Each row was made from one small tree. The marks that hang from a mark follow it in brackets, in alphabetical order. Every link used is in the known rows. Write each row's tree.
Known rows
L{S}: [ 2.34 -0.64  0.66  0.22 -0.46  0.39  2.91  0.94  2.34 -2.92  3.01 -0.25
  2.36  0.85  1.66  1.07  2.47 -1.31 -1.38 -5.46 -0.72  2.99  1.71]
G{M}: [-1.92 -0.53  0.38 -0.70 -0.93 -0.77  2.64  0.71  2.32 -1.63  3.79 -0.92
  3.51  0.53  1.82 -0.22  1.38 -2.12 -1.77 -2.61  0.39  3.06  1.17]
L{Y{A F G}}: [-3.85 -0.23 -1.16  1.66 -1.63  2.62  3.25 -1.52  1.13  0.44  0.94  0.14
  2.17 -0.14  1.78  3.60  1.49  0.74 -1.68 -3.19  0.12 -0.05  0.58]
Y{A L{S}}: [ 1.35 -0.27  0.38  1.00 -0.49  0.89  1.31  1.78  3.27 -0.66  1.90 -0.12
  2.74 -0.05  1.82  3.16  1.22  1.42  0.52 -4.83 -1.44  2.47  0.13]
K{L{S}}: [ 1.09 -0.63  0.54 -0.76 -0.63  0.47  2.73  0.37  0.42 -3.52  2.65 -0.65
  3.09  0.43  2.33  0.50  2.33 -1.73 -0.63 -5.49 -1.49  3.88  1.24]
K{L}: [-1.46 -0.71  0.30 -0.82 -0.68 -0.25  2.50  0.54  0.64 -2.53  2.48 -1.44
  3.21  0.57  1.42  0.48  1.02 -2.60 -0.77 -4.48 -0.39  2.72  1.11]
L{K Y}: [-4.41 -0.13 -0.17  1.39 -1.49  0.94  2.95  0.70  1.12 -2.00  1.86  0.41
  0.72  1.99 -0.55  0.73  1.64 -2.96 -2.32 -6.18  0.54  1.90  1.90]
Y{E F}: [-1.07  0.34 -0.61 -0.26 -0.68 -0.06  2.01  0.37  2.72 -1.69  1.96  0.08
  2.32  0.04 -0.35  1.27  2.34  1.76 -1.19 -4.06 -0.44 -0.71  1.58]
A{Y{F G L}}: [ 2.15  0.05 -0.81  1.66 -1.23  0.96  1.91 -1.03  2.66  0.34  1.37 -2.57
  1.87 -0.01  0.64  3.85  2.14  0.87  0.51 -3.04 -0.46 -0.37  0.68]
L{K S Y{A E}}: [-4.34  0.56 -0.01  2.39 -1.59  4.86  2.27  2.25  1.95 -2.69  0.93  1.89
  1.09  0.93 -0.74  1.46  2.73  2.21 -1.77 -6.24 -0.11  1.59  1.36]
K{L{S Y{E F}}}: [-1.27  0.94 -0.88 -0.83 -1.57  1.72  2.50 -0.34 -0.81 -3.46  1.33  0.06
  2.80 -0.44  1.23  1.25  3.08  0.75 -0.89 -5.95 -2.25  1.26  1.44]
Y{A E F G L}: [-0.91  0.47 -1.08  1.12 -1.19  2.48  1.89  1.46  3.30  0.56  0.25  0.82
  2.21 -0.81  0.34  5.02  2.07  4.96  0.80 -2.33 -1.20 -0.57 -0.33]
Y{F L}: [ 0.39  0.04 -0.82 -0.20 -0.76 -2.59  1.66 -0.23  2.60  0.74  1.86 -0.44
  2.15  0.05  1.01  2.60  1.23 -0.35  0.21 -4.29 -1.40  0.05  0.57]
A{Y{E L}}: [ 1.72  0.66  0.04  1.26 -0.92  1.87  0.52  2.66  3.34 -2.48  1.73 -2.99
  2.98  0.40 -1.09  2.36  0.90  2.22  0.29 -4.46 -0.48  0.00  1.40]
C{Y{E F G}}: [ 0.13  0.93 -0.63  0.03 -1.79  3.42  3.85  0.20  3.05 -1.04  1.21  0.91
  1.14  0.17  1.14  1.92  2.49  4.31 -2.12 -2.48 -0.27 -0.92  0.93]
A{Y}: [ 0.57 -0.57  0.52  1.27 -0.66  1.24  1.76  0.19  2.79 -2.10  2.79 -3.44
  2.79  1.03  0.13  0.59  0.78 -1.20 -1.36 -4.34  1.17  0.85  2.02]
A{Y{G{M}}}: [-0.02 -0.51  0.24  1.07 -1.57  2.72  2.86 -0.09  2.29 -1.90  3.24 -2.77
  3.03  0.48  1.67  0.88  1.91 -0.84 -1.13 -1.69  1.14  2.62  1.23]
A{Y{E G}}: [ 1.37  0.04  0.12  1.81 -1.12  4.74  2.61  1.82  2.76 -3.42  1.79 -2.20
  2.35  0.67 -0.77  2.26  2.32  2.17 -1.07 -3.37  0.69  0.75  1.77]
Y{A E F}: [-2.79  0.12 -0.50  0.60 -0.68  1.48  1.69  0.20  3.59 -0.61  1.39  0.38
  2.92 -0.61  0.03  1.78  1.36  3.56 -1.09 -2.90  0.23 -1.21  0.77]

Which tree is each row?
[ 1.26 -0.55 -0.53  1.65 -1.28  1.76  2.97 -2.25  2.39 -0.77  1.95 -2.21
  1.98  0.31  0.80  2.12  2.33  0.23 -0.87 -2.89  0.86 -0.41  1.38]
A{Y{F G}}
[-2.48  1.05 -0.96  1.33 -1.72  1.93  2.64  0.13  1.24 -2.68  1.14  1.99
  0.48  0.89 -0.66  1.10  4.06  1.27 -1.80 -6.62 -1.03  0.48  1.96]
L{K S Y{E F}}
[-1.86  0.70 -0.26  1.04 -1.09  0.53  1.42  3.68  3.09 -1.82  1.17  0.63
  0.97  1.39 -1.89  2.05  2.24  1.54  0.06 -5.41 -0.74  1.48  0.99]
Y{E L{K}}
[-1.30  0.66 -0.40  1.99 -1.93  5.29  3.85  2.49  0.63 -4.19  1.00  2.14
 -0.11  1.58 -0.50  2.57  4.84  1.12 -1.81 -6.27 -0.92  2.85  1.80]
L{K S Y{E G}}
[-0.42  0.57 -0.73  1.02 -1.90  2.26  2.90 -0.35  3.74  2.77  0.66  0.33
  1.27 -0.46  2.53  3.62  0.55  4.01 -0.49 -1.75 -0.60 -0.53 -0.86]
C{Y{A F G L}}
[-4.06 -0.10  0.20  2.36 -1.58  3.13  2.59  0.53  1.84 -1.30  1.54  1.20
  0.81  1.20  0.77  1.26  2.17 -0.65 -2.01 -6.47  0.12  2.60  1.27]
L{K S Y{A}}
[-2.12  0.78 -0.07  1.53 -1.57  3.33  2.70  2.25  1.02 -4.16  1.65  1.62
  0.58  1.63 -1.04  0.87  3.57  0.25 -2.04 -7.07 -0.60  2.13  2.14]
L{K S Y{E}}
[-4.45 -0.02 -1.23  1.95 -2.10  1.45  4.03 -1.28  0.59 -0.36  0.92  1.43
 -0.21  1.31  0.10  2.34  3.16 -1.15 -1.84 -4.94  0.09  0.79  1.27]
L{K Y{F G}}
[ 0.11  0.40 -0.42  1.01 -0.87  1.47  1.41 -0.42  3.29 -2.13  1.93 -2.27
  2.79  0.07 -0.97  0.80  1.89  2.23 -1.05 -3.75  0.58 -1.65  2.03]
A{Y{E F}}
[-0.67  0.45  0.36  0.54 -1.45  1.51  1.89  1.71  4.24  1.38  1.69 -0.59
  2.40  0.26  2.01  2.17 -1.11  2.52 -0.91 -3.18 -0.28  0.47 -0.29]
C{Y{A L}}
[ 1.04  0.03  0.22  1.24 -0.89  0.02  2.16  1.95  2.77 -1.37  1.93  0.93
  0.39  1.51  0.06  1.74  2.96 -0.54  0.10 -6.44 -1.41  3.26  0.92]
Y{L{K S}}
[-2.14 -0.02 -0.75  1.17 -1.09  3.37  2.78  0.32  2.96 -0.43  0.73  1.07
  2.10 -0.61  0.55  3.31  2.30  4.35 -0.77 -2.12 -0.03 -0.48  0.44]
Y{A E F G}
[-5.31  0.90 -1.14  1.18 -1.84  1.13  2.58  0.28  1.32 -1.50  0.92  1.37
  0.53  1.05 -1.64  1.09  2.66  0.50 -2.16 -5.68  0.10 -0.69  1.93]
L{K Y{E F}}
[ 1.28  0.95 -0.76  1.06 -1.09  0.54  0.35  0.44  3.55 -0.94  1.37 -2.64
  2.78 -0.30 -1.00  2.29  1.40  3.06  0.54 -3.78 -0.63 -1.87  1.22]
A{Y{E F L}}
[-2.17 -0.85 -0.57  1.32 -0.96  2.03  3.04 -1.38  2.83  0.82  1.33  0.48
  2.11 -0.31  1.80  3.23  1.69  1.51 -0.87 -2.32  0.37  0.28  0.31]
Y{A F G}
[-4.77 -0.15 -0.31  1.78 -1.91  2.17  2.54  1.74  3.15  1.10  1.47  0.84
  1.29  0.54  1.26  2.76  2.00  0.95  0.33 -1.72  0.13  3.40 -0.67]
Y{A G{M} L{K}}
[-0.64 -0.06  0.03 -0.48 -1.33  1.28  2.91  0.20 -1.07 -3.76  2.33 -0.71
  2.93  0.56  2.27  0.99  2.06 -2.79 -1.27 -6.52 -1.78  3.74  1.43]
K{L{S Y}}
[-0.89  0.39 -0.28  1.83 -1.49  6.19  3.19  2.36  1.22 -3.18  0.97  0.98
  2.31  0.07  1.15  3.93  2.83  3.04 -1.34 -4.74 -1.15  2.04  0.96]
L{S Y{A E G}}
[-0.40 -0.26  0.11  2.63 -1.23  3.25  2.59  1.91  3.12  0.04  0.83  1.96
  0.38  0.89  0.99  4.01  3.13  2.11  0.69 -4.65 -1.01  3.31 -0.17]
Y{A G L{K S}}
[-5.73 -0.07 -1.20  0.92 -2.09  2.16  3.29 -1.82  1.09  0.76  1.77  0.23
  3.01 -0.66  2.97  2.43  1.64  0.17 -1.54 -1.55  0.19  0.97  0.15]
L{Y{A F G{M}}}
[-1.13  0.53 -0.73  0.75 -1.73  3.01  2.53 -0.81  2.84 -1.83  2.30 -1.90
  2.95 -0.56  0.71  1.17  3.07  2.51 -0.81 -0.92  0.64 -0.08  1.22]
A{Y{E F G{M}}}
[-4.50  0.72 -1.03  0.93 -1.49  2.46  1.78  0.17  2.00 -0.85  0.94  0.25
  2.92 -0.59  0.10  2.21  1.10  2.54 -1.65 -4.12 -0.15 -1.50  1.08]
L{Y{A E F}}
[-7.43  0.75 -1.06  1.98 -1.79  2.71  1.93  0.04  2.26 -0.39  0.33  1.53
  1.00  0.50 -1.26  1.58  1.93  2.30 -1.79 -4.74  0.60 -1.17  1.13]
L{K Y{A E F}}
[-3.69 -0.28 -0.50  1.99 -1.88  3.10  4.16  1.03  0.54 -1.70  1.35  1.10
 -0.04  2.05 -0.14  2.33  2.65 -2.09 -2.20 -5.42  0.37  2.31  1.53]
L{K Y{G}}
[ 1.05  1.38 -0.04 -0.39 -1.65  1.64  1.96  3.56  3.58 -1.29  1.64 -0.51
  2.02  0.53  0.43  1.90  0.51  3.49 -1.14 -4.05 -1.18  0.05  0.66]
C{Y{E L}}
[-2.61  0.14 -0.03  0.48 -1.56  1.23  2.55 -1.54  3.96  1.71  1.75  0.15
  2.29 -0.24  2.28  0.61 -0.07  2.50 -2.37 -2.40  0.75 -1.25  0.39]
C{Y{A F}}
[-3.52  0.49 -0.70  1.90 -2.01  4.52  3.51  2.63  0.75 -3.11  0.85  1.43
  0.26  1.75 -1.28  2.51  3.35  0.63 -2.05 -5.32  0.01  1.59  1.64]
L{K Y{E G}}
[ 1.54  1.49 -1.03 -0.13 -2.02  2.19  2.93  1.45  3.15  0.08  0.69  0.71
  1.17 -0.11  0.87  3.36  2.00  5.06 -0.65 -2.56 -1.58 -0.81  0.08]
C{Y{E F G L}}
